Each row comes from the steps of one path. Every step used is in the known rows, and no mark comes twice. Write the path behind each row, first mark first.
Known rows:
gagubet/vedum/gelu/nalef: [ 14  10   7   1  -2   9  -5   9 -15   7  14  22  -3   6   2  -1   6  13
   3  12   2  -9  -2  -3   1  -5   0  -5   8 -24]
zeguba/zufu/firu/nalef/tolob: [-11  11  13   2   7   9  12   7 -13  -2  10  -7  -1 -19  17  -6  -6  -8
   6  -1  -3   6  -3   1  13 -12  13   6 -17   0]
zufu/tolob/nalef/pefif/vedum/gelu: [ 10  -5 -17  -7 -12 -14 -17  -8 -25  -1   3   9  -1  -8  18  -8  -6  12
  10   5   4   4  -4  -1  15  -5 -27   8 -12   5]
vedum/gagubet: [ -4  -3   2  -3   6   1   5  -2 -12  -6  -3  14  -4  -6   6   3   7  -8
  -3   5   5  11   6  -1   3   3   7  11  -2  -7]
nalef/gelu: [ -5   3  -2  -6  11 -11  -6  -4   0  -1   6  -6   2   3   4  -5   5  15
   2  -8   3   6  -3   5   3  -1  -8  13  -5   5]
firu/nalef/tolob/vedum/gagubet: [ -8   1   4  -3   5   1   7  14 -16 -14   9   2  -1  -8   8  -4  -6   0
   3   2   9  15   4  -7  12   0  24  21  -1  -2]
zufu/tolob/nalef: [  4  -5 -12  -7  -4  -6 -11  -5 -12 -14  -2   8  -3  -2   9   0  -9  17
   5   3   7  -1  -9  -1   3   2 -14  14 -13   2]
firu/nalef/tolob: [-6  7  0 -5  7 -1  3 10  1 -3  7  0  1 -7 10  0 -5  8 10 -5  3 15  3 -3
 12 -8 16  7 -3  6]
nalef/tolob/vedum: [  2  -5   4   0   2  -5 -11  11  -2 -10   8 -17   6   7  -1  -4  -4   5
   1  -5   5   2  -3  -2   4   1  11   2   7   5]
zeguba/zufu/tolob/vedum/gelu/nalef: [ 11   3   4  -5  -4   1   3  -3 -27  -4   0   2  -6  -7   9 -15   2   4
 -14  16   3 -15 -14   2   5   7 -19   6  -4 -20]
tolob/nalef/firu: [ -5  -5  -9   5  11   0  -4  -1 -12 -13   5   2  -6   5  12   2   0  23
   0   1   6  -3   0  -3   1   2 -15  13  -4  -5]
zufu/tolob/vedum/gelu/nalef: [ 15   2  -4  -8 -12   1  -2   5 -25 -10   0  11  -3   3   4 -14  -4  15
  -5  18   7 -15 -14  -2   2   7 -12   1   4 -13]
pefif/vedum: [  8   3   0   1 -11  -7 -12  -6   5   9   2   1   5  -9   4  -4  -6 -12
  11   4   3   1   3  -3   4   5  -9   2  -2  -4]
firu/nalef/pefif/zufu/gelu: [-22   5  -2  -7  -8 -15   6   6 -24   9   0  -2  -2 -15   4 -12  -6   4
   9  -7  -7   2  13  -2  15  -1  -2  -2 -11   4]
pefif/zufu: [ -5  -1   4  -3 -10  -9  -3   1  -8  10   2 -12  -4 -12  -8  -9  -1  10
   3  -7  -5 -11   1   0   1   1 -12  -4  -8   6]
porap/nalef: [ 4 -5  4 -5 -6 10 -2  8  7  0  0  7  2  8  6 -3 -6 13  5  5 -3  4 -3 -6
  4 -7 -3 11 -2 -8]
firu/nalef: [-5  7  0 -1 -1  5 10  5 -6  1  4  6 -2 -9  5 -1 -7  1  7  3  2  5  1 -4
  7 -5  7 13 -6 -1]
gagubet/vedum/gelu: [ 12   6  14   3  -5  14  -9  10 -14  13  11  15  -2  -1   0   4   2   6
   3   4   0  -4   2   1   3  -9   5   4   4 -17]
gagubet/vedum: [  5   4  11   6  -4  10  -9   5  -1   5   7  10   2   7  -5   5  -2  -1
   1  -2   4  -1   4  -3  -1  -2   7   8   0 -17]
zufu/firu/nalef: [ -9  11   2   3  -8  15  15  12 -14  -4   7   5   0 -13   9  -6 -13  -3
  13   6  -1   1  -3  -5   6 -10  15   7 -13  -1]
vedum/tolob/nalef/pefif/zufu/firu: [-17  -3  -4   3 -16  -7   9  -2 -35   4  16  -6  -7 -19  12  -9   2  20
  13   0  -2  -7   1  -3   9  -7  -1   6 -15  18]
zeguba/zufu/gelu: [ -9   7  14  -5   5  -5   3  -2 -13   3  -6   0  -1  -8   8  -2   1 -17
  -3   0  -7  -5   5   8   5   6   0  -4  -3 -13]
gelu/nalef: [  2   4  -8  -2   3  -7   4  -1  -1  -8   4   8  -2   8   3  -5   5   9
   0  10   2  -6  -6  -4  -3   5  -6 -12   4 -11]
pefif/zufu/firu/nalef/gelu: [-17  11   5  -4  -8  -3   6   8 -21   7  12 -12  -1 -20   3 -16  -8  19
  17  -6  -4  -4  -2  -1   8  -7  -6  12 -22   8]
vedum/firu/nalef/tolob: [  1   8  -4  -4   0  -8  -4  16 -12  -6  -1  11  -2 -15  15   1  -2  11
  -2  -7  -1  20   9  -4  14  -6  11   7   0  -3]
nalef/tolob/vedum/gelu: [  9  -3   5  -2   2   0  -7  18 -14  -3  12 -12   1   0   4  -6  -1  11
   2   0   2   0  -4   0   8  -5  10  -2  10   4]
gagubet/vedum/tolob: [  0   9  16   7  -9  11   0  -1  -9  13  11  16  -1  -2   0   5   4   4
   4   5   7  -1   6  -2   0  -2  17  15   4 -12]
zufu/gelu/nalef/pefif/vedum: [ -6   7 -10  -6  -6 -25  -8  -3 -12  -2  -2  14   5   6  12 -11   2 -10
  10   9  -2   0   8  -3   8  11  -8 -25   7 -12]
vedum/gelu/nalef/tolob: [  9   7  -3  -9  11  -6  -1  10 -10  -3  11   7  -4   1  12  -6  11  21
   5   8  -2   1  -6   1   8  -7   0 -20  11  -2]
vedum/firu: [  8   2  -4   0  -7  -6  -8   7 -14  -3  -8  11  -2  -8   7   1   4   5
 -12  -2  -4   9   6  -2   4   1  -3   1   3  -7]
gelu/nalef/tolob/vedum/firu: [  9   2  -9  -1   0 -16 -11  16 -13 -19   5   3   1   7   7  -8   5  17
 -10   4   4   1  -4  -7   3   8   3 -10  13 -11]
zufu/firu/nalef/pefif/vedum: [ -9   8  -7   4 -16   2   6   4 -15   3   9   3   5 -15  15 -12 -12 -11
  16   4  -1   8   5  -9  14 -10   6   2 -16   4]
zeguba/zufu/tolob/nalef/pefif/vedum: [  2  -5  -9  -2  -4 -17 -14 -19 -19  -1   0  -3   0 -12  19  -8  -3  -4
   0   0   3   3  -3   0  13   2 -29  17 -23  -3]

Write each row's path:
[  9  -7 -24  -5 -16 -22 -23  -7 -24 -10  -7  14   0  -9  19  -7  -7  12
   0  -1   4  13   2  -5  14   2 -27  12 -14   0]	zufu/tolob/nalef/pefif/vedum/firu
[  1  -2  -2  -4   4  -5  -5 -13 -18  -8  -2   0  -5 -11  14  -3  -3   4
  -5   2   3  -3  -9   4   5   1 -20  20 -20  -7]	zeguba/zufu/tolob/nalef
[ -8   0  -3   5   3   3   7  -9 -17  -2   8   8 -10  -4  16   3   6  23
   4   7   8  -3   2  -2   3   2  -2  19  -1   2]	vedum/tolob/nalef/firu
[ -3   5   9  10  -1  12  -3  -2 -18   3  14  18  -6   2   9   8   3  21
   4   5  12  -4   7  -5   1   0   4  25   0 -15]	gagubet/vedum/tolob/nalef/firu
[  7  -3   0   0  -4 -10 -16  18 -12 -13   1  -7   4   0   4  -3  -1  10
 -12  -7   2   8   3  -5   7   3   9   0  10  -2]	nalef/tolob/vedum/firu
[  8   2  -2   2   0   6   4   9 -24  -6   7   4  -6   9   5 -13   6  19
 -10  17   4 -18  -7  -4   1   7 -11  -4  14 -19]	tolob/vedum/gelu/nalef/firu
[  4   5  -8  -8 -12  -8  -9   7 -27 -13  -7   8   1  -8  10 -11  -9  19
  -9   1   8   7  -3  -3  10   6 -10  32  -9 -10]	zufu/tolob/vedum/firu/nalef/gelu
[  0  -8   5   2  -3   3   4   4 -20 -13   1   2  -2  -2  -1  -4   0 -10
  -9   9   9   0   1  -4   0   9   9  18   4 -12]	tolob/vedum/gagubet
[-10   5  -9  -7   1 -19   2   1 -15  -8  -3  11   2  12  11  -8   5   0
   1   6  -5  -1   6   0   5   9  -2 -27   8  -9]	zufu/gelu/nalef/pefif
[-19  -2  -2  -4 -11 -19   2  -4 -34   5   9  -2  -7 -13  11  -7   3  16
  14  -1  -3  -7   9   1  10   2  -2   2  -6  13]	vedum/tolob/nalef/pefif/zufu/gelu
[  9  -7  -8  -3 -19  -8 -18   5  -3   4  -5  12   6   0  17 -10  -3   5
  -1   1  -7  20   8 -11  17  -7 -16   7  -3 -10]	porap/nalef/pefif/vedum/firu
[ -3  -2 -17   0   4 -15   5  -4  -7  -8   4   4   0  11   8  -9  11   9
  -5   4   0   2  -1  -6   3   1 -10 -18   2  -3]	gelu/nalef/pefif
[ -4   5   2   4 -17  -6 -10  13 -28  11   5  13  -3 -14   1  -4  -2  13
  -5 -10  -4   7  15  -9  12  -6  -4  13  -9 -17]	gagubet/vedum/firu/nalef/pefif/zufu
[ 12  -1   1  -7 -15   6  -5   5 -23  -4  -4   4  -1  -2   2  -9  -7  10
  -5  10   5  -9  -9   1   4   3 -10   8   0  -6]	zufu/tolob/vedum/gelu
[ -3   0  -2   1  -6  -2   6  -5 -18  -1  14   5  -7 -10  12   4   2  15
  11   8   6  -3  -2   0   3  -2   5  17  -2   9]	vedum/tolob/nalef
[  4   1  -6   0   5 -11  -5  10  -3 -18  11  -6   3  14   3  -9   3  13
  -1   5   7  -5  -8  -7   1   7   6 -12  11  -6]	gelu/nalef/tolob/vedum
[ -9  10  -2  -6   8  -4   4   1  -5   0   9   1   0  -6   8  -5  -2  14
   8  -3   4  11  -1   2   9  -6  -1  25 -11   3]	firu/nalef/gelu
[ -7  11   7  -6   9 -12   6  -3 -14  -4  -3   8  -2  -2  11  -6   6 -11
  -3   9  -5 -11   0   6   3  10  -5 -13   0 -21]	zeguba/zufu/gelu/nalef
[-17  -8  -9  -4  -6 -25 -10   2 -28  -3   6  -9  -3  -6   6  -8  -2  17
  12  -9  -5  -6   6   0  10   1 -16  -7 -11   9]	tolob/nalef/pefif/zufu/gelu
[ 10  -7   2  -5  -8   1 -17  25  -6 -12   1   1   6   9  10  -7  -6  21
  -4  -2  -2  12  -1  -9  11  -5   4  11   7  -8]	porap/nalef/tolob/vedum/firu
[  8   3  -5  -5 -21  -1  -5  10 -27 -13 -11  15  -1 -10   7  -8 -13   8
 -12   6   7   0  -2  -6   7   7  -4  22  -5 -14]	zufu/tolob/vedum/firu/nalef
[ -2   3  -7  -4 -10  -6   9   8 -30   7  12   1  -7  -8   9 -19   9  20
   5   7 -10 -11  -4  -3   9  -9 -14 -26  -4   2]	vedum/gelu/nalef/pefif/zufu/firu
[ -2 -10 -19  -5  -3 -13  -9  -8 -17 -13  -2   4  -1   2  13  -4  -5  16
   1  -2   4   5  -5  -2   8  -2 -19   9 -14   7]	zufu/tolob/nalef/pefif
[ -5   5  12   5   1  11  10  -2 -14   1   3  -7  -1 -14   9  -6   0 -13
  -2   1  -6  -4  -5   3   3  -6   2   1 -15  -5]	zeguba/zufu/firu
[  8   0   5  -3 -10  -4  -7  -1 -27  -7 -12   1  -3 -13   7  -9  -3  -4
 -23   2   2  -2  -4   1   5   9 -16  17  -9 -19]	zeguba/zufu/tolob/vedum/firu
[  1 -10  -4  -5  -9  -3  -8  -2  -3   2  -1  13   5   1  17  -9   0  -4
   7   6   0  21   8 -10  16  -5  -8  12  -7  -8]	porap/nalef/pefif/vedum/gagubet
[ -9   4   5 -10  -7 -22  -7  14 -20  -6   5  -9   2   0  -3 -17  -4  13
   9   0  -1 -18   1  -1   4  15  -2 -20   7  -5]	pefif/zufu/gelu/nalef/tolob/vedum
[ -6  -5  -8  -7  -6 -11 -12  -6 -20  -4  -5  -2  -8  -7   4  -9  -6  31
   2  -4   5 -12  -2  -2   4   7 -31  13 -17   1]	pefif/zufu/tolob/nalef/firu
[ -7  -4  -9 -12  -4 -22 -16  -6 -20  -3   3  -9  -4 -10   3 -11  -6  36
  11  -9   4  -7  -9   3   6   3 -32  19 -23  10]	pefif/zufu/tolob/nalef/gelu
[ 10   2  -7  -6  -6   6  -1   2 -25  -9  -5  13  -6   9   8 -14   0  21
 -11  17   9 -14  -9  -3   1  11 -19   2   6 -20]	zufu/tolob/vedum/gelu/nalef/firu
[ 11   5   7   6  -9   4 -16  12 -13   3   0  20   0   0   0   6   1   5
  -9  -4   0   6   9  -5   2  -1   5   9   3 -23]	gagubet/vedum/firu
[-17   0  -4  -4  -8 -10  10   2 -16  10   4  -8  -4 -15   3 -12  -3  10
   5  -8  -5   4   8  -5  13  -6  -7   6 -16   7]	firu/nalef/pefif/zufu
[ -3  -2  -3  -3  10  -2  -3 -15 -18  -9  -7   2  -8  -5  18  -3   0  10
 -11   2   6  -4  -6   3   5   5 -27  22 -19 -12]	zeguba/zufu/tolob/nalef/firu
[  1   2   5  -6   2  -1   0 -12  -8   1  -9   0  -3 -10   8  -5   0  -8
 -10   1   1   0  -5   6   4   2 -15  12 -16 -10]	zeguba/zufu/tolob
[ 14   6  -3   0 -17 -12 -18   1  -9   5  -6  13   2 -14   9  -3  -3  -9
   1   1  -1   9   9  -5   8   5 -10   2   2  -9]	pefif/vedum/firu
[ 13   2   0   0  -6   3   3  12 -23  -6  11   1  -4   4   1 -12   1  14
  -3  18   2 -17 -10  -4   1   5  -4  -5  13 -13]	tolob/vedum/gelu/nalef
[ 13  10   8   0   7   3 -11  15 -11   3  17  16  -1   7   6   1   8  18
   6   6   3  -1  -2  -3   6  -8   8  -9  10 -18]	gagubet/vedum/gelu/nalef/tolob
[ -2  -1   1 -10   5   1  -8   5   7  -1   5   2   5  11  10  -8  -1  27
   6  -2  -1  10  -5  -1   8  -8 -13  22  -6  -2]	porap/nalef/gelu
[  3  -7 -21  -5 -10 -18 -18 -13 -15  -7   0   5   2  -3  15  -7  -8   8
   8   1   6   7  -2  -4  11   1 -24  11 -15   5]	zufu/tolob/nalef/pefif/vedum
[ -9   3  -5  -2   5  -9   2  -8 -18  -2  18  -2  -5  -7  15   0   7  28
  12   1   8   1  -3   4   6  -2  -3  27  -7  14]	vedum/tolob/nalef/gelu
